What can hang from each mark
L: U
D: X
B: T Z
M: T
T: B M
U: L
Z: B G
P: G
X: E U
E: B Q V X

Every row comes from one small tree of marks. Brackets hold a mark, then the marks that hang from it, in alphabetical order. Every link used is in the known rows. Which tree was each row made from?
Known rows
{B {T M} {Z G}}: [.23,-.04,.63,.38,.25,.13,.05,.36,-.22,-.24,-.07,.60,.15,.27,.03,.00,-.25,.04,-.09,.30,.56,-.34]
{X {E B Q V} {U L}}: [-.13,.19,-.19,-.03,-.09,-.09,.10,-.32,.19,.05,-.02,-.56,-.12,.16,.07,-.08,.09,-.17,-.06,.00,-.26,.12]
{P G}: [-.05,-.11,-.13,-.14,.02,.13,-.43,.40,-.51,-.11,.00,.31,.13,-.13,-.04,.07,-.17,.10,.11,.11,.01,-.25]
{B T}: [.12,-.01,.09,.11,.09,.05,-.23,.20,-.46,-.02,-.08,.39,-.05,-.03,-.09,-.08,-.05,.15,.10,.29,.14,-.17]
{X E U}: [.04,.15,-.13,-.04,-.08,-.26,-.15,.11,-.30,-.20,-.04,-.15,-.14,.48,-.16,.00,-.18,.30,.06,.34,-.23,-.28]
{U L}: [-.01,.00,.04,.05,.10,-.07,-.35,.24,-.49,.12,.17,.28,.13,-.15,-.21,-.06,-.15,.01,.09,.26,.17,-.33]
{Z B G}: [.26,.14,.11,.26,.20,-.08,-.06,.05,-.34,.22,-.02,.11,.11,-.11,-.24,-.02,-.31,-.07,-.08,.37,.34,-.48]
{X E {U L}}: [-.06,.18,-.10,.03,-.07,-.35,-.19,.08,-.39,-.11,.01,-.11,-.05,.46,-.24,-.03,-.19,.20,.02,.39,-.20,-.32]
{X {E {B T Z} Q V} U}: [-.03,.18,-.06,.06,-.08,.05,.23,-.29,.28,-.09,-.15,-.46,-.18,.25,.19,-.07,.12,-.08,-.05,.02,-.25,.17]
{X {E Q}}: [.00,.15,.00,-.10,.08,.01,.07,.06,-.09,-.07,.03,-.38,-.13,.14,.05,-.06,-.08,.06,-.01,.16,-.08,-.07]
{M {T {B {Z G}}}}: [.10,-.52,.25,-.11,.40,-.04,-.07,.86,-.13,.08,.31,.33,.33,-.09,-.17,-.03,-.42,.14,.19,.12,.38,-.29]
{Z {B T} G}: [.26,.16,.17,.38,.21,-.07,-.02,-.01,-.40,.21,-.14,.23,.07,-.04,-.23,-.07,-.25,-.08,-.12,.44,.35,-.40]
{M {T B}}: [.00,-.54,.09,-.28,.34,-.07,-.21,.87,-.18,.10,.31,.31,.27,-.13,-.18,.00,-.32,.20,.24,.07,.29,-.18]
{E {B T} Q V {X {U L}}}: [-.11,-.05,-.19,-.07,-.19,.18,.25,-.52,.45,.14,-.14,-.25,-.09,-.28,.14,-.05,.39,-.38,-.05,-.43,-.17,.58]
{E B X}: [-.07,-.03,-.15,-.07,-.10,-.12,-.15,-.01,-.09,.05,.11,.34,.00,-.24,-.05,.09,.01,.22,.02,-.18,-.06,-.04]
{D {X {E B} {U L}}}: [.07,.06,.15,.17,-.21,-.36,-.20,.02,-.37,.13,.25,.01,.29,.13,-.15,.06,-.03,.19,-.01,.22,-.28,-.33]
{X {E {B Z} Q V}}: [-.07,.16,.01,-.02,.08,.15,.28,-.17,.32,.03,.02,-.51,-.08,-.07,.29,-.05,.09,-.11,-.08,-.10,-.14,.14]
{X E}: [-.01,.15,-.01,-.05,.10,-.16,-.07,.19,-.31,-.09,.05,-.12,-.07,.21,-.06,-.01,-.17,.26,.00,.27,-.11,-.26]
{E {B T} Q V {X U}}: [-.05,-.06,-.22,-.12,-.20,.24,.27,-.50,.50,.07,-.17,-.29,-.15,-.26,.19,-.02,.40,-.30,-.02,-.47,-.19,.60]
{L U}: [.06,.25,-.16,-.06,.25,-.08,-.48,.25,-.28,-.07,-.13,.30,-.12,.10,-.40,-.02,-.10,.02,-.02,.17,.36,-.12]
{E {B {Z G}} Q V X}: [.06,-.06,.03,.00,-.01,.35,.49,-.39,.63,.13,.00,-.35,.03,-.45,.27,-.02,.20,-.42,-.09,-.52,.02,.39]
{Z G}: [.37,.02,.14,.20,.22,-.04,-.05,.16,-.39,.07,.07,.09,.06,-.04,-.19,-.13,-.38,-.02,.04,.26,.30,-.48]
{T M}: [.00,-.12,.30,-.19,.15,.06,-.31,.53,-.15,-.26,.13,.45,.10,.18,.02,.18,-.14,.21,.04,.05,.48,-.22]
{M T}: [-.02,-.28,.10,-.25,.22,.00,-.26,.68,-.21,.13,.26,.35,.36,-.11,-.17,.01,-.20,.32,.17,.09,.34,-.27]

Which tree is each row?
[.20,.11,.32,.32,.24,-.07,-.02,.12,-.30,.08,-.12,.35,.11,.10,-.16,.02,-.25,-.06,-.18,.38,.52,-.37] => {Z {B {T M}} G}
[-.02,.22,-.18,-.04,-.11,-.14,-.02,-.16,.03,-.08,-.02,-.37,-.20,.31,.04,-.04,-.05,.12,.00,.12,-.23,-.06] => {X {E B Q} U}
[-.18,.17,-.05,.06,-.05,-.25,-.01,-.14,.00,-.07,-.06,-.14,-.06,.38,.01,-.01,.04,.04,-.11,.12,-.16,.00] => {X {E {B {T M}} V} {U L}}
[-.11,-.10,-.07,-.19,-.17,.25,.27,-.38,.61,-.05,-.16,-.17,-.10,-.12,.25,.07,.40,-.28,-.08,-.53,-.02,.63] => {E {B {T M}} Q V {X U}}
[.29,-.38,.22,.14,.34,-.01,-.03,.54,-.26,-.06,.16,.20,-.02,-.09,-.11,-.06,-.45,-.09,.18,.24,.18,-.30] => {T {B {Z G}}}
[-.12,.19,-.08,.05,-.08,-.04,.16,-.28,.24,.01,-.02,-.50,-.07,.18,.11,-.07,.07,-.17,-.07,.02,-.23,.08] => {X {E {B Z} Q V} {U L}}
[-.10,.16,-.11,-.06,.09,-.08,.08,-.07,.04,.05,.04,-.31,-.08,-.01,.13,-.02,.02,.10,-.05,-.01,-.18,-.01] => {X {E B V}}
[.09,-.05,-.05,.00,-.13,.28,.43,-.45,.63,.06,-.07,-.37,-.02,-.27,.20,-.01,.19,-.39,-.05,-.47,-.07,.37] => {E {B {Z G}} Q V {X U}}
[.06,-.08,.53,.20,.16,.18,-.12,.44,-.20,-.29,-.06,.69,.12,.22,.08,.08,-.08,.17,-.01,.25,.44,-.20] => {B {T M} Z}
[-.09,.25,.01,.21,-.10,-.16,.04,-.20,-.04,-.05,-.05,-.17,-.10,.35,.02,-.10,-.03,-.01,-.08,.25,-.17,-.08] => {X {E {B T Z} Q} {U L}}
[-.05,.16,-.23,-.06,-.09,-.17,-.01,-.15,.05,-.06,-.05,-.35,-.14,.26,.03,-.01,.00,.15,.00,.06,-.31,-.04] => {X {E B V} U}
[-.07,-.07,-.23,-.05,-.18,.00,.07,-.30,.19,.03,-.14,.09,-.07,-.16,.03,.04,.27,-.01,.00,-.31,-.22,.33] => {E {B T} V {X U}}
[.07,.07,.15,.19,.04,.31,.01,-.12,.12,.09,.01,.12,-.05,-.28,.26,-.10,.08,-.12,.02,-.02,.18,.06] => {E {B T Z} Q}
[-.02,.01,-.15,-.02,-.23,.06,.04,-.32,.16,.00,-.10,.06,-.15,-.09,.05,-.02,.19,-.05,.00,-.22,-.10,.30] => {E {B T} Q {X U}}
[-.13,-.08,-.28,-.12,-.19,-.06,.00,-.27,.19,.11,.01,.00,.03,-.24,-.03,.06,.20,-.08,.01,-.35,-.21,.23] => {E B V {X {U L}}}
[-.05,.05,.17,.06,.11,.01,-.27,.23,-.28,.01,-.10,.47,.06,.02,-.08,.14,-.01,.13,-.06,.31,.34,-.17] => {Z {B {T M}}}
[-.13,-.06,-.21,.00,-.18,-.05,.05,-.33,.13,.09,-.11,.12,-.02,-.18,-.02,.01,.27,-.09,-.03,-.27,-.20,.31] => {E {B T} V {X {U L}}}
[-.16,-.12,.01,-.11,-.03,.08,.12,-.12,.29,-.02,-.06,.23,.02,-.20,.17,.12,.28,-.02,-.10,-.42,.04,.38] => {E {B {T M}} V X}
[.00,-.16,-.11,-.32,-.05,.37,.30,-.19,.40,.03,-.06,-.44,-.05,-.37,.11,.02,.29,-.34,.04,-.44,-.08,.50] => {E Q V X}
[.02,-.17,-.22,-.25,-.15,.06,.04,-.05,.09,-.08,-.09,-.10,-.02,-.08,-.12,.09,.15,-.02,.10,-.23,-.20,.21] => {E V {X U}}
[-.08,-.08,-.19,-.24,-.09,.30,.28,-.38,.56,.16,.01,-.38,-.06,-.52,.25,.02,.34,-.32,-.02,-.59,-.11,.54] => {E B Q V X}
[-.07,.14,-.13,-.09,-.06,-.05,.12,-.18,.07,-.03,-.06,-.61,-.10,.26,-.03,-.08,.05,-.19,-.01,.11,-.24,.09] => {X {E Q V} {U L}}
[.08,.06,.16,.13,-.21,-.25,-.10,-.08,-.21,.15,.24,-.17,.25,.08,-.07,.03,.03,.05,-.02,.15,-.27,-.20] => {D {X {E B Q} {U L}}}
[.01,-.55,.20,-.20,.35,-.01,-.16,.90,-.13,.06,.31,.37,.31,-.11,-.14,.01,-.34,.20,.23,.10,.32,-.22] => {M {T {B Z}}}
[-.06,.23,-.01,.05,.06,-.04,.09,-.12,-.02,.02,-.01,-.25,-.16,.08,.15,-.09,.01,.07,-.08,.10,-.10,.02] => {X {E {B T} Q}}
[-.01,-.01,-.01,.17,-.20,-.09,-.08,-.08,-.08,-.10,-.08,.52,-.01,.04,-.05,.07,.04,.24,.01,-.02,-.10,-.03] => {E {B T Z} {X U}}
[-.04,-.07,-.06,.00,-.19,.33,.35,-.45,.58,.01,-.18,-.19,-.08,-.24,.25,.00,.37,-.31,-.03,-.43,-.15,.55] => {E {B T Z} Q V {X U}}
[.07,-.09,-.14,-.22,-.19,.12,.01,-.07,.06,-.11,-.04,-.13,-.10,.00,-.10,.04,.07,-.06,.11,-.14,-.09,.18] => {E Q {X U}}
[-.04,.16,-.13,.03,-.08,-.12,.05,-.12,.10,-.10,-.05,-.28,-.10,.27,.07,.01,-.02,.14,-.01,.08,-.28,-.07] => {X {E {B Z} V} U}
[-.06,.21,-.05,-.04,.06,-.04,.05,-.08,.03,.03,.07,-.33,-.14,.03,.15,-.06,-.04,.07,-.05,.05,-.11,-.04] => {X {E B Q}}
[-.14,-.04,.16,.17,-.16,-.15,-.10,.02,-.02,-.16,-.02,.67,.09,.17,-.03,.13,.03,.18,-.08,-.05,.10,-.02] => {E {B {T M} Z} {X {U L}}}
[-.08,-.01,-.06,.10,-.20,-.16,-.15,-.04,-.07,-.03,.09,.44,.08,-.04,-.11,.10,-.03,.17,.02,-.06,-.08,-.13] => {E {B Z} {X {U L}}}
